Each row was made from one small tree. The marks that hang from a mark follow it in brackets, in alphabetical order. Every link used is in the known rows. Write each row's tree.
Known rows:
dapi(bogadi(nogume(sebed vune)) teti): [ -2   5  -2 -18   9  26 -31  -7  -4 -20 -11 -12  -4  -6   1   9 -10  26
  13  29]
dapi(teti): [  0  19   7 -13   7  15 -22  -4 -10  -1 -22  -3   2   9  -1   0  -6  10
  -5  13]
nogume(sebed teni vune): [ -1   8  -7 -19   4  25   6  -3  12   1   5  -5   3  -6 -10 -10   3  45
 -13  -8]
radiz(nogume(sebed teni vune)): [ -3  11 -15 -15   7  17  17 -10  13   7   8  -9  10 -10 -18 -11   3  53
 -20 -12]
vune(nogume): [  3  21  13 -18   7  13 -10  -1  -8  18  -4 -14   1  14  -1  -7  -8  12
 -14  18]
teti(nogume(sebed teni vune)): [ -3   7 -14 -19   6  23  10  -6  10   3  -1   1   8 -10  -4  -6  -2  36
 -12  -1]
bogadi(nogume(sebed)): [ -2  18  -2 -14   8  16 -12  -4  -2   6  -2 -17   8   7   1  -8  -5  17
 -12  21]
vune(nogume(teni)): [  1  17   8 -20   5  11   1  -3  -6  13  -5 -10   6   6  -9 -11 -10  21
 -11  10]
vune(nogume(radiz sebed teni)): [  1   9   6 -22   5  17  -7  -6  -3  11   5 -12   9  -1 -18 -18  -1  43
 -19   3]
nogume(radiz sebed teni vune): [  0   0  -3 -19   1  27   2  -8  10   1   6  -3   6 -10 -16 -16   5  56
 -21 -11]
dapi(bogadi(nogume)): [ -3  14   7 -13   6  13 -19  -4 -15  -3 -16  -9   3   6   3   1 -16   4
  -1  26]
teti(nogume(vune)): [ -1  11  -3 -15   6  21   4  -5   3  10  -9   0   2   2   8   0  -6  16
 -18  11]
nogume(teni): [ -2  17   2 -14   3  13   3  -3  -4   5 -11  -2   9   2  -7 -11  -6  21
 -13  -2]
teni(nogume): [  2  26   4  -8   4   7  -7  -6  -7   9 -10   3  10  -4  -2 -13  -1  10
 -26  -8]
nogume(radiz teni): [  0   9   5 -15   0  14  -1  -7  -6   5 -11   0  10  -1 -14 -17  -3  33
 -22  -4]
dapi(bogadi teti(nogume(radiz sebed vune))): [ -2  -2  -2 -18   7  29 -31 -13  -6 -14 -15   2  -1 -12  -3   6  -5  34
   1  14]
bogadi(dapi nogume(radiz sebed teni)): [  0   6  -5 -17   5  17 -16  -8  -7 -12 -12 -10  15 -12 -12  -9  -9  40
   0  14]
bogadi(dapi(teti(nogume(radiz)))): [  2   9   2 -13   8  16 -31 -10 -19 -11 -37   4   9  -6   1   6 -13  14
   5  23]

Which tree is each row?
[ -3   1   0 -18   5  19 -34 -13 -15 -22 -19  -6   9 -12 -15  -4 -12  35
   9  21]  dapi(bogadi(nogume(radiz sebed teni)) teti)
[ -2  -6  -3 -20   2  26 -11 -11   0 -13  -1  -8   5 -16 -13  -8  -7  49
  -5  10]  dapi(bogadi(nogume(radiz sebed teni vune)))
[  6  10   6 -11   1  18  -4 -11   1   7  -2   4   7 -13  -7 -17   4  35
 -36 -15]  teni(nogume(radiz vune))
[  5  10   0 -13   2  22  -8 -10   6   5   8   0   7 -17 -10 -18  10  46
 -33 -19]  teni(nogume(radiz sebed vune))
[  2   8  11 -20   3  13  -3  -7  -9  14  -5  -8   8   3 -15 -17  -8  33
 -20   6]  vune(nogume(radiz teni))
[ -2   8  -1 -16   2  19  -5  -7  -1   3  -1  -3  11  -4 -17 -18   2  43
 -21  -9]  nogume(radiz sebed teni)
[  0   2  -5 -17   5  27  -4  -9   6   9   2  -3   4  -5  -2  -8   3  38
 -26   4]  teti(nogume(radiz sebed vune))
[  3   8   0 -16   8  23 -25  -6  -7 -18 -26 -10   0  -4   7  10 -15  18
  16  35]  bogadi(dapi(teti) nogume(vune))
[ -1  14  -9 -13   9  19   7  -9  12  12  10 -13   4  -1 -10  -7   6  43
 -24  -5]  radiz(nogume(sebed vune))
[ -1  14  -2 -14   6  11  -9  -4 -10 -10 -23  -8  13  -5  -2  -2 -18  17
   8  20]  bogadi(dapi nogume(teni))
[  5   0   4 -17   6  24 -29 -10  -9 -18 -26  -9   3  -9   0   4 -13  30
   6  31]  bogadi(dapi(teti) nogume(radiz vune))
[ -2   7  11 -14   4  15 -24  -9 -18  -3 -15  -7   5   2  -3  -5 -14  16
 -10  24]  dapi(bogadi(nogume(radiz)))
[  1   8  -3 -15  10  21 -36 -10 -13 -13 -27  -1   9  -9  -2   5  -6  25
   6  19]  bogadi(dapi(teti(nogume(radiz sebed))))
[ -1  17   2 -21   7  15  -3  -2   0  11   4 -14   6   2 -12 -13  -3  32
  -9   6]  vune(nogume(sebed teni))
[ -4  19 -12 -12   8   9   9  -9   3   9   2  -9  15  -3 -19 -12   1  40
 -19 -10]  radiz(nogume(sebed teni))
[ -3   6  -1 -17   7  26 -17  -5   1  -8   1 -14  -2  -3   2   2  -7  28
   1  21]  dapi(bogadi(nogume(sebed vune)))
[  0  16  -3 -15  11  18 -37  -5 -11 -18 -23 -14   6  -1   2   8 -12  16
  19  33]  bogadi(dapi(teti) nogume(sebed))
[  1  -3  -6 -18   4  23 -14 -12  -7 -19 -32   8   8 -20  -6   4 -13  37
   8  12]  bogadi(dapi(teti(nogume(radiz teni vune))))
[ -2   6   0 -16   7  22 -23  -8  -9 -12 -26   5  -4  -5   6  13 -14  12
   9  22]  dapi(bogadi teti(nogume(vune)))
[ -4   7  -8 -16   4  16   0  -9  -3   5  -7   2  16  -8 -11 -14  -2  35
 -21  -1]  teti(nogume(radiz sebed teni))
[ -2  -1 -11 -19   3  25   7 -10   7   3   0   2  10 -13 -10 -12   1  48
 -22  -4]  teti(nogume(radiz sebed teni vune))
[  0   5 -11 -20   8  24 -19  -7   1 -26 -18 -11   6 -16  -5   5 -12  39
  22  21]  bogadi(dapi(teti) nogume(sebed teni vune))
[  4  18   2 -10   4  14 -15 -10  -4   7   1   0  12 -12 -11 -19   8  33
 -33 -16]  teni(nogume(radiz sebed))
